In the rows, zero is written as 128.
Known rows, with every step that occurs:
soti, zilov, tipo, komu: [122 121  83 133 101 167 148 158 138 117 122 163 144 108 104 152 132  94
 133  87 133 153 137 169  81 194 164 156 183 179 116  85 186 134 113]
komu, tipo, zilov, soti: [131  88 125 158 110 175 171 197 166 126 117 136 114 111 114 136 153  76
 134 102 139 119 106 140  94 166 166 140 182 185  99  80 161 120 113]
vesi, nuzod, kadav: [147 194  88 132 122  81  98 145 112 100 134 183  99 141 125 110 120 145
 147 214 124 139  96  86 176 113 140  82  86  86 203 131 120 132 153]
komu, soti, vodi, nuzod, bizi: [120 126 142 113 130 104 107 159 134 135 141 159 120 120 165 103 118 107
 143 130 133  83 129 118 155 127  98  63 120 159 149 127 107 117 125]
zilov, tipo, komu, soti, vodi: [114  70 134 147  93 146 173 188 157 130 104 175 126 128 138 130 140  79
 119  71 154 105 155 131  81 162 163 108 195 203  95  89 176 102 109]
tipo, komu, soti, zilov: [117 125 108 156 105 139 138 184 137 117 118 167 143 127 107 200 132 103
 145  77 162 147 166 183  95 157 163 120 181 172 104  82 174 144 100]
fofir, nuzod, komu, tipo, zilov, soti, vodi: [172  50 140 174 114 154 221 211 165 142 109 145 124 113 141  87 119  94
 142  71 128 112 111 121  55 166 169 116 193 213  88 102 144 104 116]
komu, tipo, zilov, soti, vodi, nuzod: [126  57 135 150 103 162 162 187 142 141 114 137  88 109 150  77 139  61
 144  82 154  76 113 126  90 151 130 115 182 193 106  97 113  95 114]
lelut, nuzod, vodi, soti, zilov, tipo: [177 156 182 126 123 160  94 182 107 141 123 144 122 136 110 129  84 129
 121 126 198  57 182 136 136 143 129 180 172 137 139 102 154 101 139]
fofir, nuzod, vesi: [201 148  93 121  88 124 129 166 111  83 109 142 149 128 128 118 100 141
 141 173  57 119  72  81 178 147 157 102 120 109 154 151 129 136 180]
lelut, soti, zilov, tipo: [101 149 122 127 127 158 118 150 128 108 113 173 118 113  65 153 118 141
 143 126 134 109 116 144 105 191 173 157 177 157 139  81 168 124  84]
fofir, nuzod: [182 144  84 121 106 117 121 175 114  95 137 139 139 121 119 140 100 144
 168 168  72 132  89 106 179 136 134 100 118 140 153 117 125 129 125]
lelut, soti, zilov, tipo, komu: [100 124 111 141 118 179 144 154 131 116 109 171 120 122  75 148 142 120
 130  87 138 136 130 162  69 203 188 170 186 176 112  75 187 118  85]
vesi, nuzod, komu, tipo: [136 167 109 142 121 124 164 157 133 122 134 181 121 114 123 143 107 168
 146 157 116 151  92 142 105 119 159 107 129 107 152 114 159 130 157]
zilov, tipo, komu, soti: [127 101 116 146 100 164 166 179 159 120 111 156 138 139 128 159 152  88
 125  84 142 139 123 157  94 163 177 132 176 173  86  80 184 121 118]
vesi, nuzod: [142 173  91 123 107  94 117 161 112  95 142 185 107 123 124 142 103 154
 152 186  95 138  97 119 171 105 133  80  99 106 174 114 138 125 135]
komu, soti, zilov: [117 150 122 144 111 120 112 177 135 107 121 169 142 120  98 206 112 122
 159 113 159 121 154 169 131 146 148 106 174 154 133  87 155 151 100]
lelut, soti, vodi, nuzod, vesi: [123 128 143 117 104 126 107 144  89 108  93 166  80 118 135  76 110 150
 125 158 106  62  96  79 152 128 136  83 125 110 162 153 104  88 149]
komu, soti, vodi: [113 111 143 139 104 102 134 191 137 116 119 178 113 118 130 159 109 120
 140 125 148  86 158 115 146 116 130  64 162 170 139 108 144 112 106]
vodi, soti, zilov: [129 161 150 117 111 116  95 169 104 103 124 165 111 107 108 214  98 135
 146 120 163 111 155 153 145 120 121 132 156 145 150 113 151 140 106]
fofir, nuzod, vodi: [206 172 114 127 114 133 125 194 100 111 141 130 145 138 126 120  73 150
 134 171  66 125 127 101 182 136 137 112 105 124 145 129 104 114 123]
tipo, komu, soti: [126 118 112 150 104 139 151 186 142 117 119 157 128 131 129 184 144 107
 136 100 138 146 137 157 120 131 156 101 149 161 102  93 169 125 117]
fofir, nuzod, komu, soti: [178 135 126 151 123 117 165 191 141 115 123 147 152 134 141 171 104 153
 161 123 110 141  96 147 124 119 163  88 134 144 110 109 144 134 127]
lelut, nuzod: [150 139  95 125 119 125  95 169 127 118 141 142 118 107 116 126 120 152
 161 184 139  93 116 117 185 114 111 102 118 132 172 104 161 107 159]
tipo, zilov, soti, vodi: [123  63 134 152 108 130 168 207 155 122 116 163  95 100 141 111 127  80
 121 102 137  99 136 118 110 138 137  83 165 209 115 102 149  97  91]
vesi, nuzod, komu: [140 173 103 134 123  98 149 160 122 109 142 189 114 110 144 149  96 178
 140 171 102 162  91 144 131  92 147  72  93 105 160 123 153 122 144]
kadav, nuzod, vesi: [153 161 102 130 109 114 108 159 115  83 123 154 135 138 171 123  94 148
 110 199  81 117  68  89 190 110 138 101 106 109 172 134 141 155 180]
lelut, soti, zilov: [ 98 163 121 133 130 133 100 160 111 106 120 174 111 109  68 175 111 162
 152 142 130 117 135 147 133 160 156 126 151 145 153  93 153 128  78]
bizi, nuzod, kadav: [154 167 101 136 109 115 103 154 131  75 123 151 135 115 126  96 144 115
 133 172 126 114  84  78 197 117 120 116  82 107 205 130 111 135 156]
zilov, tipo, komu, soti, vodi, nuzod: [125  70 125 139  92 151 157 168 137 137 111 155 111 133 163  99 141  73
 136  65 156  95 129 144  86 148 140 105 177 183  94  93 134  94 122]
soti, zilov, tipo: [121 146  96 119 107 149 124 154 135 104 125 164 146 101  96 159 111 116
 146 125 132 125 124 154 117 180 150 142 175 159 144  90 169 139 111]
vodi, soti, komu, tipo: [123 160 164 123 105 144 109 172 126 128 115 162 106  91  94 206 103 125
 138 118 168  95 163 127 109 140 132 150 197 140 132  81 170 137 125]
zilov, soti, vodi, nuzod: [129  88 128 131 106 116 129 183 113 118 128 159  89 103 156  91 104  98
 144 129 135  74 120 132 137 101 104  60 139 163 133 112  99 102 113]
bizi, nuzod: [150 147 102 126  96 129 120 169 131  72 131 153 143  98 129 127 125 125
 136 148  96 112  83 109 192 111 110 113  97 128 176 113 129 128 134]
lelut, soti, komu, tipo: [ 91 164 135 137 123 160 115 162 134 128 112 171 106  95  54 168 118 152
 144 138 136 101 143 120  93 181 166 144 190 141 134  61 172 126 100]
zilov, tipo: [131 137 102 113 107 149 134 160 141 103 128 154 131 105 119 140 121 121
 134 149 107 124  99 126 142 154 144 124 141 149 143  99 165 121 127]

Rows:
[136  95 130 182 139 164 193 197 171 133 129 137 125 132 176 123 126 111
 114 111 138 140  74 154  75 130 165 138 161 183  94  75 164 143 125]
kadav, nuzod, komu, tipo, zilov, soti
[174 173 134 131 104 142 123 187 115  90 135 144 147 113 133 108  99 131
 101 149  91 106 124 101 194 109 114 125  82 111 171 126 108 114 129]
bizi, nuzod, vodi
[143  74 135 138  76 159 163 160 133 125  81 159 120 142 172  77 141  67
 109  74 140  86 113 118  87 160 164 106 180 153  95 128 138 100 174]
zilov, tipo, komu, soti, vodi, nuzod, vesi
[131  79 132 161 115 148 144 172 147 146 106 134  81 127 148  46 159  52
 140 108 182  79 114  94  93 157 137 116 170 172 133 111  94 100 136]
komu, tipo, zilov, soti, vodi, nuzod, kadav
[132 155 131 156 119 120 166 162 149 119 117 202 143 138 123 166 106 136
 144 100 160 142 115 186  66 146 183 114 177 136 117  83 175 145 124]
vesi, nuzod, komu, soti, zilov, tipo
[125 133 166 134 102 163 129 179 148 140 108 145  98  92 105 195 127 100
 132  86 174 108 154 124  86 165 142 168 208 166 110  76 180 124 117]
vodi, soti, komu, tipo, zilov
[163 179 186 146 105 149 132 190 122 152 116 169  88 133 115 151  91 117
 106 112 158 105 177 110  90 147 150 166 176 119 116  88 146 109 123]
vesi, nuzod, vodi, soti, komu, tipo, zilov
[176 197 178 123 115 102 108 184  79 114 134 175  87 152 142 152  70 160
 108 171 122 107 150 111 178  75 127 108  97  86 157 138 116 106 128]
vesi, nuzod, vodi, soti
[184 171 190 126 103 136 111 192  99  91 123 147 124 124 146 140  94 130
  93 130 127  81 138 100 195  80 106 142  91 107 158 136 105 108 129]
bizi, nuzod, vodi, soti
[125 121 106 111 103 111 106 159 103 119 135 154  96  95 156 104 101 127
 155 147 118  88 119 113 163 107  91  69 119 143 165 130 101  99 126]
soti, vodi, nuzod
[112 112 154 149 121 105 167 191 150 132 116 182 122 103 151 165 105 143
 129 111 156 111 152 142 104 103 142  58 153 167 125 115 162 110 115]
nuzod, komu, soti, vodi
[163 177 183 117 119 132 108 194  93 120 129 147 103 127 138 175  81 150
 101 152 133 104 167 120 173  93 119 122 111 115 142 136 127 103 117]
nuzod, vodi, soti
[124  64 148 183 132 144 203 205 170 146 126 158 113 123 186  92 112 101
 106  95 153 109 104 128  66 129 152 117 180 212 102  86 156 125 115]
kadav, nuzod, komu, tipo, zilov, soti, vodi
[143 124 117 109  89 116 110 148  98 105 107 156 106 105 164  81 102 124
 130 157 103  78 103  87 164 118 112  71 122 114 171 163 105 104 178]
soti, vodi, nuzod, vesi
[126  74 141 133 129 158 153 172 161 153 133 136 107 106 158  51 148  54
 129  94 136  84 111 117  94 177 119 117 159 199 118 112 116 109 120]
komu, tipo, zilov, soti, vodi, nuzod, bizi
[127 165 159 115 108 118  95 174 118 116 123 169 101  86 112 209  92 136
 131 134 153 107 160 132 135 114 118 115 163 134 139  91 167 131 114]
vodi, soti, komu
[122  92 127 140 117 159 173 161 147 156 121 135 101  89 166  96 129 116
 144  85 146 117 107 134  74 146 125 115 157 169 127 119 132  88 136]
soti, vodi, nuzod, komu, tipo, zilov
[ 93 137 133 148 121 180 135 167 157 141 105 154  97  95  64 158 142 127
 137 107 143 114 131 117  73 203 177 163 202 166 113  54 182 114  89]
lelut, soti, komu, tipo, zilov
[155 148 169 133 108 178 138 184 109 134 114 156 127 136 122 164 101 101
  91  73 162 124 192 162  87 166 159 186 178 159  99 106 161 113 107]
nuzod, vodi, soti, zilov, tipo, komu
[120 118 150 162 134  88 153 190 141 125 132 179 124 136 192 143  85 153
 121 132 147 107 122 128 126  83 129  65 141 170 135 104 147 135 117]
kadav, nuzod, komu, soti, vodi
[140  50 160 179 106 164 220 203 182 120 105 157 128  88 150  77 147  71
 107  49 152  94 105 122  66 142 149 129 174 201 111 101 149 104 124]
bizi, nuzod, komu, tipo, zilov, soti, vodi
[133 110 126 142 122 103 111 169 115 122 119 157  81 125 156  61 123  88
 140 155 162  77 118 102 143 107 114  64 127 142 158 128  82 107 134]
zilov, soti, vodi, nuzod, kadav
[125 121 104 134 109 171 150 172 157 124 124 130 119 104 112 149 147 107
 146 121 125 133 106 120 120 174 151 148 160 163 132  96 165 116 126]
komu, tipo, zilov
[113 136 106 138 103 169 141 173 165 138 118 145 121  80  94 163 132  99
 141 107 138 133 138 126  82 193 152 149 199 170 119  63 184 128 119]
soti, komu, tipo, zilov
[116  59 154 171 120 159 212 202 175 149 108 159 108  90 141 113 134  91
 115  72 159 113 134 141  45 152 164 110 193 208  93  99 169  99 113]
nuzod, komu, tipo, zilov, soti, vodi
[153 187 180 125 120 130  98 188  89 122 128 157 115 123 115 194  70 142
 112 127 154 102 194 146 150 119 127 141 143 127 144 124 129 123 104]
nuzod, vodi, soti, zilov
[121  89 137 140 109 111 147 201 133 111 123 177 103  98 132 122 107 104
 127 133 132  84 147 121 133 115 128  64 157 182 134 106 138 112 101]
zilov, soti, vodi
[117  58 140 158 106 157 179 205 164 133 111 156 101 105 122 106 140  68
 129  86 151  87 140 115  84 166 152 115 199 213 107  91 152 102 105]
komu, tipo, zilov, soti, vodi
[166 196 119 128 116 109 117 180  96 113 146 176 111 138 132 121  76 162
 116 193  86 129 137 111 175 105 135  91  88  89 166 127 118 110 132]
vesi, nuzod, vodi
[168 149 111 124  78 135 125 158 127  58 104 154 152 103 135 105 128 119
 109 155  81 102  67  84 191 123 135 116  98  98 181 147 133 135 187]
bizi, nuzod, vesi
[142 134 116 143 133 155 142 165 148 144 132 139 131 101 116 128 123 164
 155 152 161 107 112 140 117 126 136 129 147 133 152 101 180 109 178]
lelut, nuzod, komu, tipo
[132 142 130 141 126 127 139 164 131 128 128 144 125 119 168 165 117 146
 154 121 144 132  94 180 118  92 131  78 119 120 116 111 129 121 133]
vodi, nuzod, komu, soti
